What can hang from each mark
q157: q23
q870: q150
q48: q714
q829: q23 q870
q234: q23 q714
q23: q48 q150
q710: q829
q306: q157 q420
q431: q420
q150: q23 q710 q870
q420: q431

Every row comes from one small tree of marks. The marks that hang from a mark follow it in brackets, in the order of their numbers. Every link used is in the known rows. Which tree was each row made from?
(in the rows, 128 means zero)
Known rows
q157{q23}: [131 134 131 129 139 107 130 117 112 140 126 145  98 101  75 153 131 107
 172  91 101  82 121 176 155 143 114 101 129 181]
q157{q23{q150}}: [111 140 140 122 150 135 128  91 127 134 147 124 126  90  81 170 139 100
 165 114 114  98 118 163 139 164 113 102 123 165]
q150{q23 q870}: [ 92 114 121 156 125  73 102 168 112 153 102 178  80 148  98 103  95 156
 134 138 129 115 142 103 119  91 130 100 144 141]
q870{q150}: [ 78 119 141 147 134 101 131 146 131 151 140 202 118 100 146 116 114 133
 148 102 148  94 105 172 161 134  85 113 138 163]
q306{q157{q23} q420{q431}}: [115 121 127 208 104  71 142  91 144 118 101 167 117  71  86 186  65 113
 123  67  94  48 150 115 144 141 167  93  94 169]
q829{q23{q48 q150} q870}: [136 138 120 127 135  92 101 123 136 161 122  90 188 146 124  95 215 128
  57 200 142 134 140  85  91 190 123  74 158 118]
q23{q48 q150{q710{q829} q870}}: [105  99 104 105 152 202 129  89 142 112 129 122 100 159 162 123 116 167
  83 130 109 170 136 113  99 115 152 139 102  79]
q150{q23{q48{q714}} q710 q870}: [173 117 141 116 128 147 110 174 128 149 112 124 113 171 147 102 129 167
 150 171 123 169 169  84 114  47 138 148 144  92]
q234{q23 q714}: [151 179 134 160  87  71 168 152 126 112 119 108 104  67 130 161  91  88
 188 109 149  89  71 166 164 134 112 166 123 169]
q306{q157}: [ 90 116 178 158 109  87 143 133 102 126  91 196 123 119 104 139  73 116
 117  68 126  79 158 135 149 130 124 102 117 213]
q157{q23{q48{q714} q150{q710}}}: [190 144 159  82 153 213 132  95 145 129 156  69 162 117 129 162 170 112
 185 147 112 150 143 148 133 118 119 151 120 113]
q829{q23{q48{q714}} q870}: [182 131 127 116 112  79 107 170 121 165 123 104 173 165 121  62 187 103
  98 183 140 144 147  95 114 172 105  99 164 115]
q48{q714}: [117 118 160 118 125 104 135 164 113 129 142 159 138 119 100 115  68  73
 183 104 133  99 138 158 173 145 103 145 137 187]
q234{q23{q150}}: [117 160 145 141 130  95 151 120 129 101 141 125 151  81 118 161 107  88
 162 138 147 100  87 141 153 137 126 161 119 153]
q234{q23{q48 q150{q870}} q714}: [151 174 138 156 121 113 160 101 164 140 137  65 109  76 166 145 132 116
 143 186 162 146  82 110 107 129 110 161 108  94]
q150{q23 q710{q829} q870}: [106  99  79 134 107 134 110 169  99 108  99 171  51 187 128 117  83 186
 110  96 106 155 140 109 104  62 164 124 125  92]
q150{q23 q710}: [129 134 127 132 120 126 111 175 101 116  85 154 123 141 114 145 113 162
 150 110 115 102 146 132 146  66 152 128 151 173]
q23{q150{q710}}: [110 139 139 108 138 161 124 145 125 106 114 144 158 107 151 166 112 136
 142 115 115  97 135 155 149 130 124 128 130 180]
q150{q23 q710{q829{q870}}}: [126 119  76 105  94 124  94 172  96  99 100 132  91 209 114 119 127 169
 101  95 122 160 152 119 117 111 155 132 146  94]
q870{q150{q710{q829{q23{q48}}}}}: [127  95  85 142 128 158 134 131 127 132 128 156 125 145 180  97 179 183
  68 113 118 152  96 130 100  97 150 108 128  75]
q431{q420}: [ 97 111 140 140 142  61  94 131 119 129 116 161 150  51 107 115  33 106
 139  63 111  55 117 149 191 129 107  98 132 200]
q157{q23{q48{q714}}}: [168 123 163 110 152 145 139  93 128 151 159  97 130 114  75 126 145  84
 188 128 118 126 139 155 148 133 118 142 127 141]
q829{q23{q150} q870}: [120 147 105 130 112  65  99 170 115 149 114 128 169 143 133 110 183 120
  76 167 137 112 131 102 105 203 102  61 158 142]
q306{q157{q23{q150}} q420}: [ 77 149 171 169 126  85 148  66 146 119 130 153 131 105 100 186 101  99
 122  59  89  98 169 111 129 145 132 123  95 168]
q710{q829{q870}}: [ 92 106  93 106 109  98 112 137 103 106 126 147  93 177  99  95 103 112
  99  83 131 132 134 147 140 188 124 126 136 131]
q234{q23{q48} q714}: [168 173 146 158 116 100 170 103 143 120 126  73 124  72 125 143 121  95
 169 143 155 113  79 147 150 123 128 176 121 147]
q420{q431}: [109  97 105 170 130 109 122 140 123 125 112 161 138  69  87 140  57 114
 139 129 141  40 110 157 166 161 151  95 126 194]
q23{q48{q714} q150{q710{q829}}}: [129 101 141  81 151 227 143  92 134  90 171  89 154 149 131 126  98 100
 131 119 130 175 141 135 129 129 155 190 107 101]

Which tree is each row?
[129 108  71 127 105 123 128 171  89  99  96 165 113 145 136 127 118 149
  89  75  87 113 113 142 117 118 165  95 129 142]
q150{q710{q829{q23}}}
[155 125 154  90 147 183 126 143 148 141 134 112 147 139 180 120 123 138
 141 170 123 164 159 107 120 110 107 148 121 101]
q23{q48{q714} q150{q710 q870}}
[185 194 145 129 117 164 167 109 159 100 122  47 154  73 180 187 147 126
 163 159 149 132  87 137 135 107 130 190 113 121]
q234{q23{q48 q150{q710}} q714}
[158 143 157 120 138 120 151 119 152 134 162  92 143 112 149 113 120  92
 159 196 157 167 109  93 122 116 111 179 110  67]
q234{q23{q48{q714} q150{q870}}}
[110 125  87  77 108 164 105 142 119  86 123 119 126 176 151 137 128 138
  91  96 123 155 140 140 124 174 126 132 126 105]
q23{q150{q710{q829{q870}}}}
[125  93  93 129 136 164 112 123 119 123 107 132  66 190 122 103 115 194
  89 132 112 177 148  91  91  52 182 140 123  68]
q150{q23{q48} q710{q829} q870}
[154 124 154 107 159 158 127  89 149 168 170  93 115 123 114 123 151 103
 165 177 126 164 140 118 108 145 100 121 114  83]
q157{q23{q48{q714} q150{q870}}}
[130 132 156 124 177 164 132  41 144 148 156  86 141  94  72 151 173 105
 148 150 120 120 124 146 125 155 133 116 123 143]
q157{q23{q48 q150}}
[ 95 116  74 123 106  90 107 144 110 118 133 124 137 169 115 101 156 114
  54 135 135 143 117 105  90 212 135  81 135  98]
q710{q829{q23{q150} q870}}
[117  89 126 124 148 155 138  93 128 120 180  94 166 146  94  89 128  78
  94 153 139 164 115 103  95 168 162 140 116  95]
q710{q829{q23{q48{q714} q150}}}
[ 96 115 149 132 170 140 123  89 150 158 135 127 127 123 129 109 126 134
 103 176 134 134 142 104 113 143 119 111 123 131]
q23{q48 q150{q870}}
[ 87 102  98 121 120 162 137 151 120 104 141 195  89 134 176 128 102 163
 125  52 124 133 100 178 149 107 120 137 118 112]
q870{q150{q710{q829}}}
[111 131 125 148 120 129 111 182 121 138 117 188 116 131 162 132 142 191
 150 113 138 120 121 141 141  59 120 122 151 131]
q870{q150{q23 q710}}
[125 100  53 136  95 104 119 194  93 124  86 181  74 164 167 108 109 176
  74  94  82 133 117 113  93 105 143  76 124 103]
q150{q710{q829{q23}} q870}
[178 143 168 123 131 107 163 118 131 116 154  94 155 107 108 118 114  66
 181 152 154 132 105 127 163 109 125 201 124 126]
q234{q23{q48{q714}}}
[146 121 123 136 139 139 106 148 127 152  86 134 103 162 140 111 143 201
 113 161 116 146 163  86 106  43 149 120 145 109]
q150{q23{q48} q710 q870}
[135 187 141 154 101 100 166 127 140 106 143  88 130  59 138 179 100  79
 180 133 161 102  68 152 147 155 110 168 113 153]
q234{q23{q150} q714}
[114 109  66 129  92  60 105 170  93 125 108 150 110 176 107  83 146 122
  60 106 118 129 118 118 104 192 132  76 147 117]
q710{q829{q23 q870}}
[153 132 171  82 155 203 134 120 144 119 147  96 186 122 148 139 127 105
 155 152 132 141 153 135 145 122 124 173 126 138]
q23{q48{q714} q150{q710}}
[129 133 153 104 163 191 129  95 143 119 120 107 173 114 143 150 146 141
 121 147 121 121 145 136 139 118 139 144 128 160]
q23{q48 q150{q710}}
[175 134 145 110 138 164 130 152 132 134 131  92 205 125 158 123 169 122
 122 180 120 141 141 103 109 123 137 125 137 124]
q829{q23{q48{q714} q150{q710}}}
[ 91  95 100 139 132 126 102 100 137 146 162 134 102 197 109  64 173 164
  82 145 171 193 129 104 101 125 136 133 144  41]
q710{q829{q870{q150{q23{q48}}}}}
[ 99 134 118 144 107  71  91 177 126 163 128 172 115 163 133  88 173 164
 124 144 170 137 133 122 130 127  87  98 168 106]
q829{q870{q150{q23}}}
[167 140 123 109 157 187 119  93 151 154 117  97 108 120 160 159 185 174
 128 158  95 148 141 123 102 106 117 101 119  93]
q157{q23{q48 q150{q710 q870}}}
[153 121 157 126 137 170 121 157 141 149 149 139 151 142 163 105 159 163
 167 155 156 167 141 121 134  46 121 162 147  89]
q870{q150{q23{q48{q714}} q710}}
[118 115 181 109 166 166 137  92 147 135 174  98 183 116 100 114 114  71
 154 166 150 136 141 130 144 156 120 163 124 152]
q23{q48{q714} q150}
[ 95 141 163 174 112  57 148  90 132 123 107 176 104 115  95 173  91 109
 131  35  75  83 173 120 143 124 132 118 106 182]
q306{q157{q23} q420}
[113  96  79 141 118  95 113 127 129 156 148 141 124 174 151  56 205 157
  44 143 150 171 104 109  88 169 121  83 146  52]
q710{q829{q23{q48} q870{q150}}}
[127 119  80  80  98 135 111 168 102  92 101 144  94 185 146 121 116 147
  96  71 110 139 144 149 139 153 125 126 136 121]
q150{q710{q829{q870}}}
[149 181 157 148 132 129 171  76 160 116 150  51 147  63 131 162 132  86
 160 167 169 123  78 133 130 139 128 182 111 134]
q234{q23{q48 q150} q714}
[143 149 161 130 113 166 137 112 116 113 100 144 123 107 142 203 137 150
 139  79  99 104 155 143 124 112 122  94 103 160]
q306{q157{q23{q150{q710}}}}
